Each row comes from the steps of one path. Every step used is in the known rows, and no mark comes twice. Write the path behind each row, first mark first.
In the rows, zero is written as 128.
Known rows:
naki > mukov: [135 112 107 164 122 127 122 127 162 138  98 131 130  76 117 182 142 129
 112 144 139 112 223 142 162  96 149 112 152 121 126  59 120  87 118 154
 139 154]
nuvi > kapob > resava > bimuru: [126 122 155 174 129 169 104 122 128 152 150 156 147 153  35 121 162 183
 111 136 139 120 156 137 102  96 156 168 118 108 122  80 112  88 122 120
 103 111]
saran > lotado > nuvi > kapob > resava > tagosub > motu: [153 107 146 162 168 131  16 125 165  97 129 151 142 135  54 126 173 179
 155  81 145 122 138 158 118  30 141 139 140 104 130  83  44 122 103 142
 154 117]
nuvi > kapob > resava > tagosub: [118 125 185 165 140 149  51 117 128 143 145 149 150 117  55 132 150 191
 127 123 151 146 188 121 106  69 151 148 128 104 123  75  75 101 100 135
 134 126]
lotado > labol: [ 96 100 127 183 125 116 117 121 139 142 119 135 135 101 136 180 103 137
 126 128 111 101 206 131 132 110 153 103 165 140 117  99 116  85 103 166
 149 127]
kapob > resava: [115 124 143 132 141 145  98 104 120 138 132 137 138 109  85 125 138 138
 132 143 130 120 164 143 120 104 155 144 129 112 118  91 118  89 114 156
 116 133]
mukov > naki: [111 128  77 179 110 129  94 104 117 162  96 111 128 136 104 125 134 132
 117 152 116 135 151 129 152 126 140 128 147 124 154 116 113 101  86 179
 127 143]
saran > bimuru: [137  94  92 168 115 145 124 107 129 144 100 111 125 120  74 136 107 143
 115 154 152 109 181 128 184 104 149 137 144 113 139  78 102 100 109 147
 157 163]
bimuru > resava > kapob > nuvi > lotado: [142 131 167 117 133 180 115 114 145 153 179 128 145 148  87 152 133 190
 114 146 132 124 137 146 107 107 140 117  78 112 123  74 102 139 188 150
 123 108]
labol > lotado > saran > bimuru > resava > kapob > nuvi: [148 120 137  68 119 167 140 105 111 121 214  75 123 144  69 150 158 141
 162 180 132 122 123 121 125  87 117 118  70 115 108  48 131 149 144 115
 126 159]
kapob > nuvi > lotado > labol > mukov > naki > guki > gegir: [ 39 156 118 156 106 160 111 135 117 126 127 151 154 192 148 199 125  75
 123  95 126 122 120  74 149 103 130  58  83 159 125 139  97 129 100 184
 112  98]
mukov > labol > lotado > nuvi > kapob > resava > tagosub: [101 150 138 163 135 134  68  96 129 155 146 148 161 106  72 160 183 150
 161  72 138 139 116 106  62  24 112 121  99  89  64 107  99 125  60 162
 141 122]
guki > naki > mukov > labol > lotado > saran > bimuru: [111 110  31 143  86 143 144 109 136 106 110 124  86  77  82 224 175  45
 159 127 114  91 149 104 191  94 113  90 138 122 121 107 130 114  81 125
 123 156]
labol > lotado > nuvi > kapob > resava: [123 161 180 174 137 119 106 110 129 151 150 128 163 113  66 121 175 140
 157 123 141 131  99 121  96  52 119 145  85  94  82  89 115 137  87 136
 133 136]
kapob > nuvi > lotado > gegir: [ 92 139 137 142 140 168  66 128 139 205 145 125 183 139 153 171 135 162
 146 126 118 131 174 164 179  97 137 119 115 113 110 110  96 153  97 170
 114 147]
lotado > saran > bimuru > resava > tagosub > motu: [145  37  98 151 123 178  83 100 159  33 166 100 120  84  54 137 147 142
 145 118 120 115 190 141 160  65 161 127 183 114 162  50  53 123 127 129
 131 164]
resava > kapob > nuvi: [136 131 146  96 129 140  91 132 119 208 120 120 132 147 127 167 131 178
  97 162 134 136 181 137 124 104 137  98  79 126 115  57 129 103 117 161
 131 144]
resava > bimuru > saran > lotado > labol > mukov > naki: [ 98 142  60 108 117 154 113 146 108 111 143 135 141 224 139 172 119 103
 142 122 102 129 184 141 117 140 112 104 162 116 139 114  99 100 129 133
 131 104]
naki > mukov > labol > lotado > saran > bimuru: [131 115  33 151 108 135 166  93 138 105 136 115 114  84  81 204 177  65
 163 120 131 105 180 121 181  81 134  94 130 114  91  84 141 115  79 131
 135 153]
labol > mukov > naki > guki: [ 95 126  87 160  94 136 111 112 115 139  80 108 122 140 123 138 132  77
  83 135 133 142 157  89 127 100 115 103 131 138 154  90 125  93  68 179
 121 140]
saran > bimuru > resava > kapob > nuvi: [163 101 151  74 115 187 144 108 121 144 145  95 123 174  74 137 122 167
 103 175 143 115 140 133 106  95 136 124  74 122 120  55 112 113 164 147
 146 155]
resava > bimuru > saran > lotado: [139 129  70 140 138 148  95 138 136 125 142 127 121 175 104 157 136 155
 139 143 124 111 179 185 156 135 132 124 166 102 157  72  91  88 174 127
 134 129]
bimuru > resava > kapob > nuvi > lotado > saran: [114 132 157 112 135 168 114 115 150 131 215 119 141 139 101 155 153 181
 156 154 112 121 130 164 138 114 142 112  92 128 129  82 114 150 183 134
  98 133]
naki > mukov > labol: [124 118  67 171 118 133 140 106 160 149  78 144 131  84 133 207 148  95
 106 100 123 104 212 145 143  95 155  91 139 125 101  85 132  80  95 181
 130 140]
lotado > saran: [ 94 111 103 181 126 123  97 110 143 126 140 113 124  82 130 151 139 136
 151 153 111 115 193 157 189 115 160 122 168 132 138  84 126 112  97 145
 111 175]
tagosub > resava > bimuru: [153  86  94 197 104 169 104 127 144 133 115 120 128 101  82 144 144 139
  80 130 126 111 168 124 143  76 159 153 164 116 124  70 110  77 139 123
 144 151]
kapob > nuvi: [117 122 133 163 139 140  92 135 134 200  90 120 136 138 124 154 129 164
 119 164 117 128 183 152 167 102 136 102 118 141 110  77 122 115  90 154
 132 162]
bimuru > resava > kapob > nuvi: [144 119 171  89 126 169 118 116 129 166 159 104 132 151 113 154 132 170
 101 165 121 120 161 144  88 103 139 114  80 127 114  58 125 108 162 173
 124 145]
labol > lotado: [136 127 107 189 125 125  91 114 121 163 144 117 135  81  99 154 141 119
 133 142 133 130 168 113 146  98 130 121 134  95 108  70 119 122  95 155
 146 138]
guki > gegir: [102 120 115 156 116 152  91 114 122 132 134 136 149 102 129 168 123 117
 118 124 143 104 183 115 187 116 178 126 124 116 127  88  90 106 138 197
 125 163]
kapob > resava > tagosub > motu: [138  73 131 137 148 159  31 116 137 108 135 146 136  77  61 141 154 160
 120 101 134 146 194 137 109  55 162 127 149  99 134  68  71  91  93 158
 122 105]
kapob > resava > bimuru > saran: [113 126 128 102 133 173 112 127 114 119 153 132 139 146  79 137 150 160
 130 146 121 137 158 174  93 118 143 144 137 101 131  67 111  81 153 124
  87 121]

Write each row's path:
[ 95 113  86 188 105 118 111  93 121 127  76 101 100 138  98 127 147 102
 107 146 120 120 128 121 135 112 129 104 142 151 179 112 117  78  88 188
 121 130] => mukov > naki > guki
[ 65 119 102 170  97 122 129 113 115 117  89 116 120 147 145 169 118  60
  96 117 112 124 164  78 100  98 117  82 149 157 139 115 128  78  70 181
 130 111] => lotado > labol > mukov > naki > guki
[113 133 123 142 152 113 112 132 134 108 137 131 120 149 150 184 108 121
 158 130 101  92 194 177 145 139 135  89 173 132 140 101  84  95 154 154
 154 118] => bimuru > saran > lotado > labol
[112 143 183 161 134 130  55 115 134 144 156 131 165  99  66 136 178 178
 169 111 152 152 129 100  78  25 113 140 112  84  83  82  84 132  77 127
 152 132] => labol > lotado > nuvi > kapob > resava > tagosub
[146 107 107 157 110 173 115 142 135 117 118 104 131 120 102 156 145 133
  83 134 115 127 162 155 135  97 147 137 161 114 128  55  91  84 164 120
 126 159] => tagosub > resava > bimuru > saran
[114 148 102 188  88 123 126 125 169 162  73 145 122  87 112 224 186  80
 126  88 112  97 113 105 123  58 103  83 109 121  86 109 120 128  67 158
 131 145] => guki > naki > mukov > labol > lotado > nuvi > kapob
[110 126 100 184 128 118  95 111 125 136 177 105 127  69 112 156 158 119
 174 151 113 129 171 127 179 103 133 118 146 110 114  76 135 133  91 136
 116 154] => labol > lotado > saran
[104 102 147 131 143 152  53 109 123 129 143 142 141  96  78 144 142 174
 138 133 143 144 193 123 103  76 142 143 155  98 124  85  87  84 107 148
 137 133] => kapob > resava > tagosub
[122  87 106 155 111 166 153  87 141  69 166  84 124 117  71 126 128 120
 161 166 119  96 156 142 172 109 155 144 160 125 144  80 101 117 144 132
 128 186] => lotado > saran > bimuru > resava
[104 171 122 132 126 153 136 111 121 138 155 136 162 160  74 160 198 136
 152  85 113 130  86 158  57  74 113 121  78  86  69  93 116 122 109 141
  97 109] => mukov > labol > lotado > nuvi > kapob > resava > bimuru > saran
[140 139 104 138 151 127  97 126 133 130 130 117 127 151 126 152 128 132
 146 145 118 114 177 190 177 143 137 111 155 114 153  78  81 110 151 153
 145 147] => bimuru > saran > lotado
[106 151 159 110 128 158 106 150 132 189 164 158 167 152 146 200  98 161
 104 116 135 144 204 102 110  96 126  84  81 116  82  81 123 129 124 139
 136  93] => resava > kapob > nuvi > lotado > labol > mukov
[117 135 155 216 119 114 107 124 162 169  94 122 155 119 117 140 135 167
 121 125 135 117 146 141 153  75 142 130 130 124 117  85  98 122  95 157
 140 175] => lotado > nuvi > kapob
[162 117 146 100 123 193 142 111 138 135 170 118 142 175  50 140 118 183
 124 156 149 120 124 134 128 102 139 129  70 104 128  74  92 133 190 130
 145 123] => saran > bimuru > resava > kapob > nuvi > lotado
[114 113  76 190 121 145 123 106 146  99 158 123 134 111  65 133 129 147
 169 143 143 117 152 141 234 115 155 140 154 109 153 104  90 136 129 107
 125 150] => nuvi > lotado > saran > bimuru
[108 152 172 134 127 153 125 138 140 124 142 130 163 169  80 129 173 186
 135 131 129 133 113 177  82  85 130 146 115 106 116  71  94 105 141 121
  97 140] => lotado > nuvi > kapob > resava > bimuru > saran
[117 140  63 164 114 115 139 101 163 142  96 127 142  71 136 207 174  87
 144  89 125 108 160 125 124  47 114  90 123 104  66  91 140 109  77 177
 146 147] => naki > mukov > labol > lotado > nuvi
[ 79 128  98 156 103 137 114 122 112 149 110 130 147 150 150 165 101  91
 111 125 108 138 196  92 120 119 125 101 150 131 115 120 122  99  65 170
 136 128] => lotado > labol > mukov > naki
[117 158 166 112 146 161 114 155 116 109 184 170 158 214  86 167 133 128
 136 107 127 118 182 146  78 116 125 130 124 111 103  83  89  99 144  97
 122  83] => nuvi > kapob > resava > bimuru > saran > lotado > labol > mukov
[111 130 148 168 123 157 103 123 146 145 136 142 159 156  62 119 166 193
 133 125 143 116 124 149  88  60 139 167 120 108 107  91 117  99 114 121
 108 132] => lotado > nuvi > kapob > resava > bimuru
[114 133 106 179 117 113  90 116 140 155 125 105 150  78 123 150 145 130
 153 132 131 125 146 118 135  63 117 125 136  95  94  80 124 128  92 158
 153 155] => labol > lotado > nuvi
[111 148 138 120 138 145  89 132 141 173 180 133 138 134 117 170 151 194
 150 154 126 135 155 157 177 113 141 104  93 128 128  80 126 146 141 125
 102 128] => resava > kapob > nuvi > lotado > saran
[115 129 109 160 138 126  94 138 138 135 139 150 145 146 144 182  92  98
 135 113 127 102 230 114 147 110 133 104 161 126 105  97 106 102 111 149
 170 124] => saran > lotado > labol > mukov
[158 145 124 185 130 142 106 152 165 110 115 113 141 178  93 139 168 150
 122 107 126 105 104 176 144  72 128 147 146 118 127  78  59 113 171 101
 157 166] => tagosub > resava > bimuru > saran > lotado > nuvi > kapob
[117 142 167 133 155 150 118 141 123 104 173 164 138 209  70 160 152 157
 160 120 120  98 151 180  83 127 142 131 133 121 127 100  84  87 170 103
 118  77] => nuvi > kapob > resava > bimuru > saran > lotado > labol
[126 156 156 213 120 108  99 121 145 174 129 110 157 103 103 140 155 145
 142 124 137 130 129 119 139  61 115 125 107 100  90  76 105 146  84 150
 150 157] => labol > lotado > nuvi > kapob
[133 104  61 148 104 159 188  75 151  62 173 100 124  88  70 190 178  54
 172 119 120  91 158 122 145  80 134 107 132 111  93  81 132 123 121 133
 131 158] => naki > mukov > labol > lotado > saran > bimuru > resava
[111  70 113 140 112 172 101  94 145  59 175  93 131  94  67 140 136 161
 166 153 132 116 190 127 157  78 143 141 183 115 150  77  71 111 137 125
 143 183] => lotado > saran > bimuru > resava > tagosub
